Known rows, with every step that occurs
malam -> tovem -> suku: [  7  -7  -5   6   0   5 -11   9  -3 -10  -4  16   6   1   7   7   4  -3
   9 -11  28  -9   7 -10  12  -7 -15 -24 -25  -1  -8  17  -4  -7   3 -18
   1  11   6   3   2  12   7   1 -19   1  -8   5   1  19   1   0  -1]
zukapif -> gupev -> malam -> teke: [ 13  -7   9  -7   7   9  -9   4 -11 -13   7  18   7   5   2   5  17   5
  15  -6   4 -21   9 -11  18  -7   2 -21  32  -1 -15  17   3   7   0 -23
  16  23   0   4  13 -15  15   1 -21  20 -38  -9  -6  27   7   6  -2]
dasi -> suku: [ 14  -8  -6   5  -1   3 -10   8  -5 -13   3  12   3   5   9  -4   4  -3
  12  -8  23 -18   2  -9  15  -3  -2 -19   1  17   0  20  -5  -8  19  -6
   3  24  11   8  -3  17  -8  -5 -16   5 -17  -5   6  18   6   3   3]
zuron -> malam -> teke -> suku -> tonep -> gora -> dasi: [  1  -5   7 -10   5   4  -5 -21   3  -6   2  11   2  -1  -8  12   9  10
  -4 -13  -6  -5   4  -5  10  -5  10 -17 -23  15   0  16  -4  10  12 -19
 -11   0  10  26  15  -1 -10   0 -13  12 -33  12 -10  13  -4   1  10]
tovem -> malam -> teke -> suku: [  8 -12  -1   0  -2   6  -8   6 -14 -11   3  10   3  -1  16  17  -6   1
  -1 -15  20 -12   7  -8  17   0  -7 -20 -17 -11  -8  19  -3  10   8  -9
  10  18  10  11   5   6   1  -3 -11  11 -28  11 -17  15   1  -6   7]
zukapif -> gupev -> malam -> tovem: [ 12  -3   5  -5  12   9 -10   9   2  -7   6  22   5   0  -5   1  16   5
  15 -11   7 -14  10  -6  16  -8   0 -24  11   3 -17  14   0  -6   2 -20
  11  13   2   1   8  -7   4   4 -21  14 -15 -10  -2  14   9   8  -4]
gofe -> liti -> gupev -> zukapif: [ 15  -8   0   4   7   3  -8   4   3   1   5  18   4  13  13   5   9  12
  -1  -8  -4 -16   4 -13   7  -4   6 -24  17   0 -14  22  -7 -16  12 -10
  -2  17  -5   4   3  -2 -33   2  -6  11 -15   3  18  25  -2  -1  19]
tovem -> malam -> teke -> suku -> tonep -> dasi -> gora: [  6  -6   0   7   1   5  -6 -18 -16  -9   4  15   6   0   4  14   1   0
  -5 -17  15 -17   9  -5  17  -4   1 -16 -10  14   5  13  -9   2  12 -12
 -12   7  14  25   4   9 -16   1 -13   7  -9  -3  -8  19   2   3  10]
zuron -> malam -> teke -> suku -> tonep: [  4 -11   2  -5   6   7  -3 -10 -12 -10  10  10   2  -3  12  16   4  -1
  -3 -12 -12 -22   7  -5  12  -3  -8 -21  -3  -3  -2  10  -5   6  12 -10
   4  13  10  21  -1   3   6   1 -17   6 -17  18  -6   9  -2  -4  12]
liti -> gupev -> malam -> tovem -> suku: [ 12  -7  -1  -1  -2   5 -11   2   6  -7  -1  22  11  -5   6   7  10  -5
  11 -13  18 -10   7  -7  14  -4  -6 -22  -5  -7 -15  18 -14  -8   3 -19
   8   7   2  -1   9  -6  -4   7 -20   4  -7   8  -3  26   2   3  -5]
malam -> teke -> suku -> tonep -> dasi: [  3  -6  10   3   5   5  -4 -13 -15 -10   5   4  -2   1  12   8   4   0
  -3  -8   6 -19   9  -1  10  -7  -9 -17 -15   8   1   2   2   3  18  -6
   2   7   8  25   0   9   6   3 -17  11  -6   1  -6  15  -2  -3  19]
gupev -> malam: [ 16  -7   8  -3  11   3  -8  -7  -3  -8   7  17   4   2  -3   0  17   8
  10 -15   8 -19   8 -11  16  -5  11 -22  22  -1  -7  24   2  -4   3 -14
  -1  13   6   1  11  -8  -8   4 -17  11 -31 -19   4  19   7   4   0]
tonep -> suku: [ 15  -8   4   0   3  -3  -8  -9 -10 -14  -4  13   4   9   5   9  -1   4
   8  -3  36 -17  10  -8  15  -6   0 -22 -17  21   0  19   4   2  15 -12
   7  14  12  17   7  16  -9   0 -17  11 -20 -15   3  19   1   2   6]
suku -> tonep: [  9  -8   1   3  13   4  -3 -11  -9  -7  11  10   1   4   2   5   9   3
   5  -8   0 -25   7 -10  11  -9  -5 -22  12  15   0  10   1  -7   9 -10
 -12   8  13  17  -2   6   0   2 -18   5 -10   0  10  13   0  -4  11]
tovem -> malam -> teke -> suku -> tonep -> gora -> dasi: [  4  -6   4  -8   4   5  -4 -21   2  -5   5  11   3   0  -6  12   7   9
  -2 -16   6  -4   5  -6  13  -5  11 -15 -22  16   2  16  -5  10   8 -18
 -11  -4  14  23  17   0 -15   0 -10  13 -26  13 -15  19  -4  -3  10]
tovem -> malam -> teke -> suku -> tonep: [  8 -12  -2  -2   5   9  -3 -10 -14  -8  13  10   2  -1  14  16   1  -3
  -1 -15  -1 -20   8  -7  15  -4  -7 -20   1  -2  -1  10  -7   7   9  -9
   3   8  14  18   1   3   2   2 -14   8  -9  21 -11  14  -2  -9  13]
gofe -> liti -> gupev: [ 13  -9   5   3   4   2  -6  17   4  -2   3  13   5   6   3  12  11   3
  -2   2   7 -21   1  -9   8  -4   6 -24   4   5 -20  16 -13 -14   7  -8
  -2  16  -9  10   6   0 -28   0  -9  13 -36   9  11  26  -6   0   8]
gofe -> liti -> gupev -> malam -> tovem: [ 15  -7   4  -4   9   8  -9  12   3  -1   5  22   5   0  -7   8  16   2
   3 -13  -2 -17   6  -7  14  -6   6 -21   8  -3 -19  13 -10 -13  -1 -21
   6  12  -5   6  13  -7 -14   9 -18  13 -24   1  -3  18   4   1  -2]
gupev -> liti: [ 12  -8   0   3  10  -1  -9   7   0  -8   6  11  -1  12  10   5  18  10
   5  -5  20 -15   6 -15   8 -12  -7 -26  12  15  -3  21   7  -8   2 -14
  -6  20  -1   9   7   0   3  -7 -10  12   1 -20  18  21  -1   1   6]
teke -> suku -> tonep -> gora: [  4  -8   3  -2   6   2  -1 -21  -4  -9  13  19   1   2   1   5  16   8
  -7 -12  -4 -12   8  -5   9  -3   0 -19 -11  14   4  12  -9   3   4  -4
 -15   5   9  18   6   4 -25  -4  -9  14 -10  15  -2   7   0  -1  18]
zuron -> malam -> teke: [ 11  -9   7  -2   6   6  -9   2 -18 -14  -2  12   6   4   3  14   6   7
   1  -9   3 -19   5 -10  14  -5  -4 -22   6  -2  -9  17  10   8   4 -18
   0  25   7  15   8   0  16  -3 -26  11 -52  -6  -6  11   1  -1  -7]
teke -> suku: [  3  -9   1   2   1   1  -7   7  -5 -12   2   9   0   0  13   7  -4   4
   1  -9  22 -13   7  -7  12   0  -7 -24 -26  -4  -8  22  -6  -1  13  -2
   5  18   5  10  -2  10 -13  -3  -6   6 -17   0   1   8   1   1  16]
zukapif -> gupev -> malam -> tovem -> suku: [  9  -5   1  -2   1   8 -12   6   4  -8   1  21   9  -3   5   5  16  -4
  17 -12  20 -10  10  -9  14  -7  -6 -25  -5  -2 -13  20 -10  -4   4 -20
  10   9   3  -4   7  -4   7   3 -20   8  -5   5   1  26   4   7  -4]
malam -> tovem -> suku -> tonep -> gora -> dasi: [  2  -3   1  -4   5   4  -6 -18  10  -3   1  14   3   1 -12   5  12   7
   4 -12   9  -3   5  -8  10  -8   6 -17 -28  22   0  13  -5  -1   6 -24
 -16  -7  11  19  14   4 -12   2 -14   8 -14   7  -4  18  -4   1   8]
gora -> suku -> tonep -> dasi: [  2  -4  11   4   5   4  -5 -10  -2  -8   0   5  -2   6   7  -3   2   0
   3  -5   6 -20   8  -1  11 -11   5 -20  -4  17   3   3   8  -1  22  -8
  -8   0  18  26   4   9   4   3 -19  10  -1  -6  11  20   0   2  10]
gofe -> liti: [ 12 -11   5   4  10   5  -6  19 -10  -2   5   7  -1  12  -4  10  17   7
   1  -8  11 -23   2 -17   8  -9   8 -25  -3  10  -7  21   0 -10   6 -12
 -12  20  -6  10   5  14 -10  -4  -9  12 -44  -1  14  19  -4  -1   7]
malam -> teke -> suku: [  3 -11   1   0  -1   5  -7  10 -15 -14   2   9   2   3  15  11  -6   2
   1  -8  16 -16   6 -10  15  -1 -13 -21 -19 -10  -9  17  -1   7   6 -11
  15  24   3  13   2   6   4  -3 -10  10 -27   2 -10  12   2  -2  13]

Rows
[  5  -4   1  11   2   1  -8 -20  -8 -10   1  15   6   3   1   8   7   0
   1 -12  20 -18   8  -7  13  -7  -2 -19  -8  22   7  15  -9  -7  12 -13
 -19   5  11  20   0  11 -16   1 -15   1  -2 -11   8  22   1   8  10] : tovem -> suku -> tonep -> dasi -> gora
[ 10  -5   2   0  10   2 -10  13   6  -8   9  14   1   9  12   3  23  10
  13   4  19 -15   8 -11   7 -12  -7 -30  20  20 -11  22   2  -5   7 -11
   4  21  -5   6   4  -6   3 -10 -10  16   8 -17  20  27   0   8   7] : zukapif -> gupev -> liti
[  9  -5   2  -1  10   6 -10   6  -6  -9  -4  17   3  -1  -4  10   5   7
   1 -15   5 -11   6  -4  12  -6  -6 -24 -15   2 -10  14   6  -6   7 -15
  -3  15  10  11   3   8   5   0 -25   5 -30  -7  -3  -2   4   1  -9] : zuron -> malam -> tovem
[  5  -4   2  11   7   1  -6 -20 -11  -9   3  15   4   5  -4   5   6   5
  -1 -10  16 -19   8  -6  13  -7   1 -19  -2  25   6  13  -3  -9  13 -13
 -19   7  12  23   1  10 -19   1 -14   4  -8 -17   8  15   3   8  12] : suku -> tonep -> dasi -> gora
[  2  -7   5  -1  -3   2  -7   0   6 -13  -3  18   3   9   0  -7   2   7
   1  -5  12 -11   5  -6  15  -6  15 -22  -6  13  -2  18   1   5   7 -14
 -11   7  16  16  18   3 -15  -6 -11  15 -22  -5  11  19   5   7   1] : tonep -> gora -> suku
[ 10  -7  -5  -1   6   5  -6  -9   3  -7   9   6   2   3   1   0   6  -4
  12 -10   6 -19   2  -7  14  -8   3 -17   3  24   5  12  -7  -8  24 -13
  -6   4  16  21  -1  11  -4   2 -17   1  -6   5   7  21  -1   0  10] : gora -> dasi -> suku -> tonep
[  7  -9   6  -7   0   8  -8   8  -7 -13   7  14   4  -2  14  10   6   2
   8 -10   9 -16   9  -7  17   0  -4 -22   2 -12 -14  21  -9  10   7 -13
  24  21  -1   6   7  -8   3  -1 -11  16 -25   5 -10  21   5   5  10] : zukapif -> gupev -> malam -> teke -> suku
[  2  -6   1   8   2   3  -6 -15 -16 -11   3  14   4   4   4  10   1   1
  -5 -13  11 -19   9  -6  15  -4  -4 -17 -10  14   5  11  -8  -2  12 -14
  -9  12   8  26   1   9 -14   1 -13   5 -12  -8  -3  16   3   5  15] : malam -> teke -> suku -> tonep -> dasi -> gora
[  5  -3   4  -9   6   4  -6 -22  11  -3   4  17   5  -1 -14   3  19   7
   6 -17   1  -4   6  -8  12  -9  13 -17 -17  17   1  16  -8   0   4 -26
 -13  -9  10  15  20  -4 -12   7 -15  10 -15   5  -5  21  -2   3   5] : gupev -> malam -> tovem -> suku -> tonep -> gora -> dasi
[  3  -3   6  -4   9   2  -3 -21   7  -5   4  11   1   4 -14   2  13  13
   2  -8   5  -7   4  -8   9  -8  13 -17 -16  27   2  15   1   0   7 -19
 -20  -4  12  22  14   3 -18   0 -11  12 -23  -1   2  15  -4   2  12] : suku -> tonep -> gora -> dasi
[  7  -4  11   6  11   2  -4 -18 -10  -6   4   6  -2   4   4   2  10   4
   1  -6  10 -20   9  -3   8 -10  -3 -18  -4  19   3   4   8  -5  19  -4
 -10   3  13  22  -1  11   0   3 -20  10  -6 -11   6  15  -1  -1  15] : suku -> tonep -> dasi
[  4 -11  -1  -1   6   7  -2  -6 -14 -10  12   8   1   1  12  11   2  -2
   0 -11  -4 -23   7  -8  14  -4 -12 -21  -1  -1  -2   8  -5   3   8 -11
   3  14   8  20  -1   5   5   1 -14   6  -9  15  -4  13  -1  -6  18] : malam -> teke -> suku -> tonep
[  1  -8  -3   5  -4   2 -10   8   1 -14  -5  16   7  10   0  -3 -11   2
   6  -8  21 -16   4  -9  22  -5  14 -25  -2  10  -3  23  -3  -4  10 -20
 -11  13  14  17  10   6 -16  -3 -10   2 -15 -18  19  21   8  11  -1] : dasi -> gora -> suku
[  9  -4  -2  -1  -2   1  -9  -4   8 -10   0  13   4   5  -4  -5   8   4
   9  -8  22  -7   1  -7  14  -4  11 -15 -18  28   4  21  -6  -3  19 -13
  -5  11  11  16   9  13 -22  -5 -12   9 -27  -2   0  20   2   6   6] : tonep -> gora -> dasi -> suku
[  0  -5   3   7  -5   1 -10   2   1 -13  -9  13   5   9   2  -5 -10   2
   2  -9  25 -14   5  -5  20  -6  14 -22 -10  14   0  19   0  -2  17 -17
 -11   7  14  22  11   8 -14  -2 -12   6 -10 -21  15  23   6  13   1] : tonep -> dasi -> gora -> suku
[  0  -4   5  -6   6   1  -4 -19   9  -5   5  10   0   1  -7   5   9  11
   0 -11   5  -5   4  -6  10  -5  10 -17 -27  20   2  16  -5   3  12 -15
 -15  -5  10  22  11   3 -22   0  -7  10 -20   5  -2  14  -4   2  17] : teke -> suku -> tonep -> gora -> dasi
[  0  -5   5  -8   5   4  -4 -17   3  -7   4  10   2   3  -7   7   7  10
  -1 -10   2  -7   4  -8  11  -6   7 -16 -22  17   1  14  -4   8   8 -20
  -9   1   9  24  14   1 -12   0  -9  13 -26   8  -8  18  -4  -1  16] : malam -> teke -> suku -> tonep -> gora -> dasi
[  2  -2   4  -7   5   4  -7 -21  11  -4  -1  14   4  -2 -13   9  15   8
   1 -14   1  -1   4  -5   9  -8   9 -18 -27  19   1  16  -6   1  10 -22
 -18  -8  11  20  15   2 -10   3 -17   7 -20  13  -3  14  -5   2   2] : zuron -> malam -> tovem -> suku -> tonep -> gora -> dasi
[  2  -5   1   9   4   1  -6 -16 -10 -10   3  14   3   2   2   8   2   3
  -4 -12  15 -17   8  -4  13  -4  -1 -19 -15  19   7  14 -10  -6  16  -8
 -14   8  10  24  -1  12 -23   1 -10   3  -2 -11   3  13   2   8  17] : teke -> suku -> tonep -> dasi -> gora
[  4  -5   8 -12   6   4  -4 -22   5  -6   7  13   3   1  -9   6  14  10
   1 -15  -4  -7   6  -8  14  -5  14 -15 -11  12   1  16  -7   9   7 -22
  -6  -3   6  21  20  -8 -14   4 -11  14 -27   6 -11  20  -2   2  13] : gupev -> malam -> teke -> suku -> tonep -> gora -> dasi
[  4  -3   4  13   3  -1  -9 -10 -10 -11  -4  16   5   6  -3   4   2   8
   0 -10  28 -15   7  -7  14  -5   4 -19 -11  21   1  18   0  -8  11 -12
 -17  14   9  19   2  12 -22  -2 -12   6 -20 -28   7  15   5  10   8] : tonep -> dasi -> gora
[  8  -7   4   0  11   2  -1 -24  -5  -8  13  20   2   6  -6   2  21  10
  -4  -8  -5 -16   8  -8   9  -6   3 -19   3  24   4  10   0  -1  -1  -9
 -22   5  13  16   9   2 -20  -4 -14  15 -17   5   4   9   1  -1  12] : suku -> tonep -> gora
[  3  -6   4   4   2   3  -7 -19 -15 -12   1  14   6   0   3  15   4   3
  -7 -15   4 -18   8  -3  14  -3  -1 -18  -9  11   6  14  -8   1  16 -13
 -12  11   9  28   1   7 -12   0 -16   5 -19  -5  -5  12   2   7  10] : zuron -> malam -> teke -> suku -> tonep -> dasi -> gora
[ 12  -8  -1   0   6   4  -2 -20  -3 -10  14  21   3   5  -2  -3  22   3
  -1 -10  -2 -16   6  -7  11  -5   3 -17   5  28   8  11  -8  -2   8  -7
 -16   9  14  17   7   8 -21  -6 -15  12  -9  12   2  13   2   1  10] : dasi -> suku -> tonep -> gora
[ 12  -9  -6   3   6   5  -5  -8  -5 -10  12  11   2   4   7  -1   9  -6
  10 -10   3 -25   5  -8  14  -6  -4 -19  13  20   5  10  -8  -9  17  -7
  -4  13  15  16  -6  13  -4   0 -19   2  -3   8   8  16   2  -2   9] : dasi -> suku -> tonep
[  6  -7   0   0   5   5  -3 -21  -2  -7   9  23   5   2  -3   4  23   3
  -2 -13   1 -10   9  -8   9  -7  -5 -20 -11  18   3   9  -8  -1  -3 -15
 -18   2  11  13  10   3 -12  -1 -17  10  -3  16  -1  13   0  -1   7] : malam -> tovem -> suku -> tonep -> gora
